Each row comes from the steps of one walk. Every step used is in the known rows, and no mark comes twice. Write the walk behind each row, first mark first.
Known rows:
gepop, nulu, lige, rekef: [-39.5  15.3  -1.4   7.4 -47.8 -41.1 -43.1  15.0 -14.5 -10.3 -20.1  -0.7
  14.9 -12.2 -27.6   8.8 -24.0 -21.4  23.2  -4.3   0.4   3.2  14.0  36.9]
rekef, lige: [-33.9   6.4  -7.1   4.6 -27.5  -2.9 -15.7  15.9 -29.4   7.2 -27.4   9.8
  11.0 -15.7  23.1  -3.2   3.7   6.5  23.6 -16.2  -4.5   7.9 -28.5  -6.1]
gerug, rekef: [-43.1  45.4  -6.2  -0.8 -31.5  52.1 -13.3  14.9  -5.0  -2.3 -24.2  -3.7
  -6.6 -17.1   9.6  -1.6 -26.5  -3.6  33.4 -15.9   4.2   8.6  -2.2  35.2]
gepop, kezi: [-40.7  -9.0 -14.1   1.7 -24.9  -7.4  -8.9  12.0  -9.4  -6.1   4.8  -4.2
  -6.9 -17.3   8.8  -6.3  -6.8 -17.5  30.2   1.6  -1.3  -4.7   4.6   1.2]
gepop, kezi, rekef, lige: [-35.8   3.8 -14.0  -5.9 -24.2  16.7  -3.9  17.2 -22.9   5.8 -13.8   3.9
   6.4 -17.7  32.1  -9.1 -16.5  14.7  33.2  -4.3  -4.8  13.7 -27.8  16.6]
zini, rekef, lige, kezi, gepop, nulu: [-38.1  -8.2  -9.7   6.4 -70.2   2.0 -31.5  15.9 -11.3  10.6   2.1   1.4
  -3.9 -10.0  31.3  -8.7 -46.6 -19.9  20.1  -3.3   1.3  14.5  -7.4  34.4]
gepop, nulu, rekef, lige, kezi: [-37.1  -7.7 -10.0   2.5 -51.7  12.9 -45.4  11.0 -12.1  -7.3   3.5   3.0
 -15.5 -11.0  12.6 -11.0 -52.1 -18.9  27.0 -15.4 -10.2   6.7 -10.5  35.7]
nulu, lige, gepop, kezi, rekef: [-43.8  28.6 -12.8  -1.1 -11.6  -4.9 -21.8  19.9  -7.5 -16.7  -3.3  -6.0
   8.8 -16.7  -7.6 -10.3 -38.0   5.2  39.0  -9.6   3.2   7.9   2.8  35.8]
zini, kezi, gepop, nulu, lige, rekef: [-42.8  12.9  -5.3   8.9 -49.8 -27.6 -69.6  16.2 -11.4 -11.0 -31.2  -2.0
  14.7  -9.1 -18.5   0.6 -42.1 -10.3  19.7  -5.6  -1.9   8.3  13.6  50.3]
rekef, kezi: [-41.2  -2.8 -14.1   5.7 -25.6  -7.8 -14.0  12.3  -9.7   1.1  14.4  -1.4
  -6.5 -16.4   8.0  -8.9 -17.6   4.1  28.5  -0.4  -2.6   7.6  -0.9  -2.0]
zini, kezi, rekef, lige: [-38.7  14.9 -13.2  -0.9 -28.3  12.4 -56.1  18.1 -21.0   8.6 -45.4   4.8
   7.5 -10.7  34.8 -12.3 -26.9  32.4  32.7  -7.5  -6.8  16.0 -26.8  25.9]
gepop, kezi, rekef: [-43.3  16.9 -16.5  -5.2 -15.4  22.1 -18.5  17.0  -1.0  -6.2  -1.6  -5.9
  -7.5 -18.4  15.3 -11.2 -37.8  10.6  40.2   5.0   4.7   7.5   0.6  26.6]
zini, rekef, kezi, gepop: [-44.0   7.5 -17.7   4.6 -25.4   4.5 -19.8  19.3  -1.4   3.3   6.9  -1.4
  -0.3 -14.9  21.7 -13.8 -50.7  13.1  17.6  -8.9   1.0  22.8  -8.6  28.6]
rekef, kezi, gepop: [-42.3   8.6 -15.1   7.6 -16.2  32.2 -14.3  16.4  -7.6   2.1  11.1   0.8
   0.5 -19.8  17.4 -14.5 -39.9  14.7  19.9  -6.8   3.8  17.7  -8.6   6.8]
kezi, gepop, nulu: [-40.7   8.4  -5.2  13.7 -56.7  26.6 -16.2  16.2 -11.8  20.6  -9.2   2.5
  -6.3 -18.2  15.1   0.9 -30.2 -15.7  23.0  -3.8  12.3   8.4   2.7   8.9]
rekef, kezi, gepop, nulu: [-40.6  -6.5 -10.0  12.7 -60.7  22.9  -4.6  13.8 -10.1  23.3  11.8   0.9
  -8.3 -18.8  17.5  -2.7 -33.1 -12.9  23.6   1.7   7.7  14.1   1.3   9.6]
gepop, nulu, rekef, lige: [-36.7   1.8  -5.9   8.9 -56.7  20.8  -9.1  14.3 -23.3  25.8 -28.1  10.0
 -12.7 -18.7  10.0   7.9 -30.2 -13.2  24.4 -29.7  -4.8  13.2 -23.1  26.0]
rekef, kezi, gepop, nulu, lige: [-35.0   3.5  -3.0  12.7 -49.1  13.7  -3.2  14.2 -25.1  27.6   0.8   2.7
  18.2 -19.6 -34.9   0.4 -16.9  -8.0  22.6  -5.5  -2.3   4.9  12.8  21.3]
kezi, gepop: [-42.5  28.0  -9.2   8.9 -11.0  36.7 -29.2  19.0  -8.4  -4.6 -15.4   2.8
   4.1 -18.9  13.1 -10.6 -35.1  12.1  19.6 -14.4   9.6  11.3  -6.9   6.7]
gerug, kezi, rekef, lige, gepop: [-44.3  34.9 -11.8  -7.2 -20.0 -12.0 -27.8  19.9 -20.7 -16.9 -18.6   1.7
  10.9 -13.0  29.5  -7.3 -33.4   6.9  30.9 -20.3   0.7  18.7 -27.2  26.4]
gepop, nulu, lige, kezi: [-34.9  -0.2  -3.7   5.0 -47.4  -9.3 -49.6  10.1 -14.9  -7.1  10.6  -2.8
   7.9  -9.8 -30.2 -11.0 -27.0 -22.6  29.7   1.7  -7.9  -8.7  23.2  27.0]
gerug, rekef, lige: [-35.9  25.7  -6.2  -2.2 -37.9  39.4   0.2  15.7 -25.6   9.1 -31.2   5.7
   7.8 -16.7  28.1  -2.0  -7.5   2.1  27.9 -20.8  -4.3  14.5 -30.0  24.2]
gepop, kezi, rekef, lige, nulu: [-36.9   3.3  -5.9   4.8  26.9  12.9 -26.2  13.7 -13.9  -4.8   1.0   5.6
  -0.3 -10.0  26.1   0.4  -4.4  -5.2  35.8 -12.5  -0.1  12.9 -14.3   8.9]

Which walk is each row?
[-44.8   2.6 -13.4   4.5 -22.9 -37.7 -16.5  15.8  -9.6 -26.5   5.7  -5.4
  -3.6 -14.4  11.8  -7.4 -16.5 -25.0  29.7 -13.5   3.6  -0.4   0.3   5.0] -> lige, gepop, kezi
[-43.8  -1.2 -16.5   1.4 -27.5 -35.2 -34.6  13.5  -1.7 -20.9  13.8  -3.8
  -6.1 -12.5  13.3  -6.0 -35.4  -2.2  24.8   2.4  -2.4  13.9  -1.2  17.9] -> lige, rekef, kezi
[-40.1  -0.1  -9.2  11.2 -59.9  34.8 -35.4  15.3 -19.3  25.1 -40.2   9.3
 -11.4 -15.6  19.5  -0.1 -49.5  -3.3  20.6 -28.7  -7.6  18.0 -24.3  39.7] -> zini, kezi, gepop, nulu, rekef, lige
[-38.3   4.8  -7.9   4.5 -68.8  50.1 -17.0  13.5 -12.8  10.4   3.7   0.9
  -4.4 -14.8  29.6  -7.9 -45.8 -20.8  24.8  -5.0   3.6  14.7  -7.6  35.7] -> gerug, rekef, lige, kezi, gepop, nulu
[-35.5   5.3  -0.5  12.8  24.3  -1.8 -34.9  12.9 -20.4  -5.0 -10.7  10.4
   3.9  -8.4  19.2   5.3  11.7 -11.8  28.3 -21.9  -0.1   7.7 -14.7  -9.5] -> rekef, lige, nulu
[-39.7  12.3 -12.7   3.0 -19.2  48.6 -44.2  16.0  -8.9 -17.2  -0.9   4.4
  -4.4 -15.4  19.0 -20.9 -66.1   6.5  18.1 -22.1  -3.8  17.2 -19.7  35.7] -> nulu, rekef, lige, kezi, gepop
[-45.8  19.9  -6.5  14.9 -50.8  53.1 -20.8  16.0  -1.7  17.8 -17.4   2.6
 -27.5 -21.3  -6.4   5.5 -68.9 -16.7  23.4 -27.5   7.9  14.2   1.8  43.2] -> kezi, gepop, nulu, rekef
[-37.0   3.8  -2.3  10.3  15.7 -30.0 -39.4  15.6 -14.2  -4.1 -15.6   7.6
   3.1  -3.4  22.7   6.2   0.3 -12.8  25.9 -23.3  -2.2  13.5 -15.5  12.7] -> zini, rekef, lige, nulu
[-40.0  26.7  -3.6   2.7 -19.7 -39.6 -52.2  16.7 -14.0 -26.4 -25.2  -1.2
  19.5 -12.1 -29.2   1.7 -24.0  -5.6  22.1  -9.9  -2.3   3.4   9.2  34.9] -> nulu, lige, rekef
[-42.8  -5.0 -11.5  10.9 -61.8   4.0 -16.5  14.8  -6.4  10.0  12.0  -0.8
  -8.8 -16.4  21.3  -0.7 -45.1 -16.6  21.2   2.3   8.3  18.2   1.3  21.2] -> lige, rekef, kezi, gepop, nulu
[-42.8  30.7 -14.9  -5.9 -11.2  24.9 -63.1  16.4   3.9 -23.6   3.0  -5.6
  -7.4 -11.2  14.0 -22.1 -60.5  17.6  39.7   6.3   3.8   7.9   4.0  35.3] -> lige, kezi, rekef
[-34.4  11.1   2.4  13.3 -50.9  -6.3 -15.5  13.5 -26.9  24.3 -19.0   2.8
  17.6 -17.1 -43.1   8.1   1.8 -16.7  28.0  -8.4  -1.2  -5.9  18.7  16.2] -> gepop, nulu, lige
[-47.6  24.7  -5.7  16.4 -52.9   3.9 -30.5  16.4  -1.9   1.4 -19.8   1.3
 -29.3 -17.0  -9.5   9.3 -61.9 -30.8  28.5 -35.1   8.0  10.6   2.7  39.3] -> lige, gepop, nulu, rekef
[-36.9  -7.4  -7.5   8.6 -62.8  23.1 -26.9  13.8 -15.6  10.7   5.6   3.7
  -2.5 -13.7  27.6  -8.7 -37.6 -18.0  21.6  -2.3   3.3  10.4  -6.8  17.7] -> rekef, lige, kezi, gepop, nulu
[-36.4  -5.5 -13.2  -3.8 -36.9 -32.3 -55.9  14.8 -11.2 -20.0   0.0   0.2
   0.5  -3.6  27.3 -19.0 -34.8  -4.8  23.9  -6.7 -12.1   7.6 -15.2  32.4] -> zini, rekef, lige, kezi
[-41.3  35.7  -8.5   3.8 -17.5 -22.3 -33.6  23.1 -20.4 -19.9 -25.9   5.4
  12.2 -12.7  28.1  -7.9 -29.6   9.8  30.3 -27.8   6.6  19.1 -30.5  14.3] -> kezi, rekef, lige, gepop
[-38.2  19.7  -8.2   4.9 -11.3  30.7 -50.0  15.8 -10.8 -17.9   4.8   0.1
  16.3 -14.2 -15.4 -21.6 -46.0   6.2  19.7 -10.2  -2.6   4.0   7.2  28.6] -> nulu, lige, kezi, gepop
[-40.2  -6.8 -13.0   3.7 -28.1 -39.7  -6.7  16.3 -20.6 -20.6   0.1   0.4
   4.5 -14.7  24.3  -6.9  -5.8 -22.4  26.6 -17.7  -2.2   4.5 -18.2   2.1] -> rekef, lige, gepop, kezi
[-38.4  14.8  -2.1   2.8 -48.4  28.0  -7.6  12.6 -26.0  30.3 -10.0   0.7
  19.1 -19.1 -36.2   3.1 -17.6 -10.9  23.0  -4.1  -4.6   0.6  16.9  32.8] -> gerug, kezi, gepop, nulu, lige
[-42.9   9.0  -7.6  11.5 -67.8 -28.0 -48.3  18.8 -18.5   7.3 -30.6   2.2
  -1.6  -8.6  31.6  -0.7 -30.7 -12.3  32.3 -12.0   5.4  13.9 -13.0  23.5] -> zini, kezi, rekef, lige, gepop, nulu
[-43.5  17.6  -6.2  -3.8 -45.8 -11.0 -36.6  13.9 -14.5  -5.0 -11.7  -3.3
  16.7 -13.7 -22.3   5.1 -40.1 -18.1  19.5   0.0  -3.9   8.2  14.6  54.2] -> gerug, kezi, gepop, nulu, lige, rekef
[-45.7  26.5  -3.1  15.3  20.6  30.9 -47.2  12.8   6.1  -9.5 -14.5   3.7
 -28.6 -13.3 -15.8   8.4 -46.7 -15.5  30.7 -38.6   3.4   8.6   5.9  31.2] -> lige, nulu, rekef
[-35.3  15.7   0.8  14.2 -45.8  16.9 -12.1  15.6 -24.8  24.8 -16.6   3.9
  21.1 -19.1 -37.0   3.3 -12.7 -10.2  22.3 -11.4   1.8   1.3  13.8  20.8] -> kezi, gepop, nulu, lige
[-41.3   5.7  -9.4   6.2 -20.5 -40.6 -12.7  15.8 -17.4 -21.3   2.3  -4.6
  13.0 -15.4 -20.0  -4.9  -8.1 -23.9  28.4 -16.8  -2.5  -3.8   7.5  13.7] -> nulu, lige, gepop, kezi
[-46.9  25.9 -14.4  -9.8 -15.4  54.1 -20.3  13.9  -8.6   3.0  -5.6  -2.3
   2.4 -19.3  14.5 -11.0 -41.5   8.8  20.5  -2.9   0.0  10.7  -1.7  26.2] -> gerug, kezi, gepop
[-46.0   0.2 -12.6  12.9 -52.6  -3.8 -13.0  13.2  -2.0   6.2  14.9  -1.9
 -28.3 -17.2  -1.9   1.3 -57.7 -21.1  29.1 -22.0  -0.2  15.9   1.1  31.6] -> lige, gepop, nulu, rekef, kezi
[-45.5  14.6 -16.0   8.7 -17.5  51.7 -16.5  16.1   0.3   2.0   6.9   1.1
 -13.6 -21.8   4.8 -11.2 -66.2  12.0  19.5 -21.9   0.9  22.1  -7.8  29.8] -> nulu, rekef, kezi, gepop
[-47.4  31.5 -15.8   1.1 -20.0  18.8 -83.0  18.4   1.5  -4.9 -41.1  -5.2
  -5.8  -9.2  17.9 -15.8 -50.8  33.0  39.3   1.7   2.4  10.1   1.8  36.9] -> zini, kezi, rekef
[-37.0  17.9  -2.6   7.5  30.2  15.6 -37.7  15.2 -14.2  -4.2 -10.9   8.3
   2.8  -9.0  23.1   2.0  -7.6   4.2  34.9 -17.5   2.6  15.4 -16.1   6.3] -> kezi, rekef, lige, nulu
[-38.6  23.9  -8.8  -2.4 -32.2  20.2 -53.3  14.8  -5.4  -4.8   3.1  -4.8
   3.4 -12.1 -15.9 -15.3 -52.0   6.3  39.6   5.6  -1.3   4.0  15.1  46.3] -> gepop, nulu, lige, kezi, rekef
[-40.6   4.3  -9.7  -1.8 -56.2  50.9  -1.2  13.4 -22.7  30.5 -19.5   7.7
 -11.5 -20.4  15.8   3.7 -46.1 -10.0  20.7 -23.8  -8.1  19.0 -24.1  42.1] -> gerug, kezi, gepop, nulu, rekef, lige
[-44.2  15.3  -5.4  13.1 -55.3  28.7 -24.0  13.7  -2.0  18.7 -19.8   1.6
 -31.2 -19.0 -12.7   9.7 -55.0 -23.2  28.8 -26.1   4.5   7.1   5.9  36.6] -> gepop, nulu, rekef
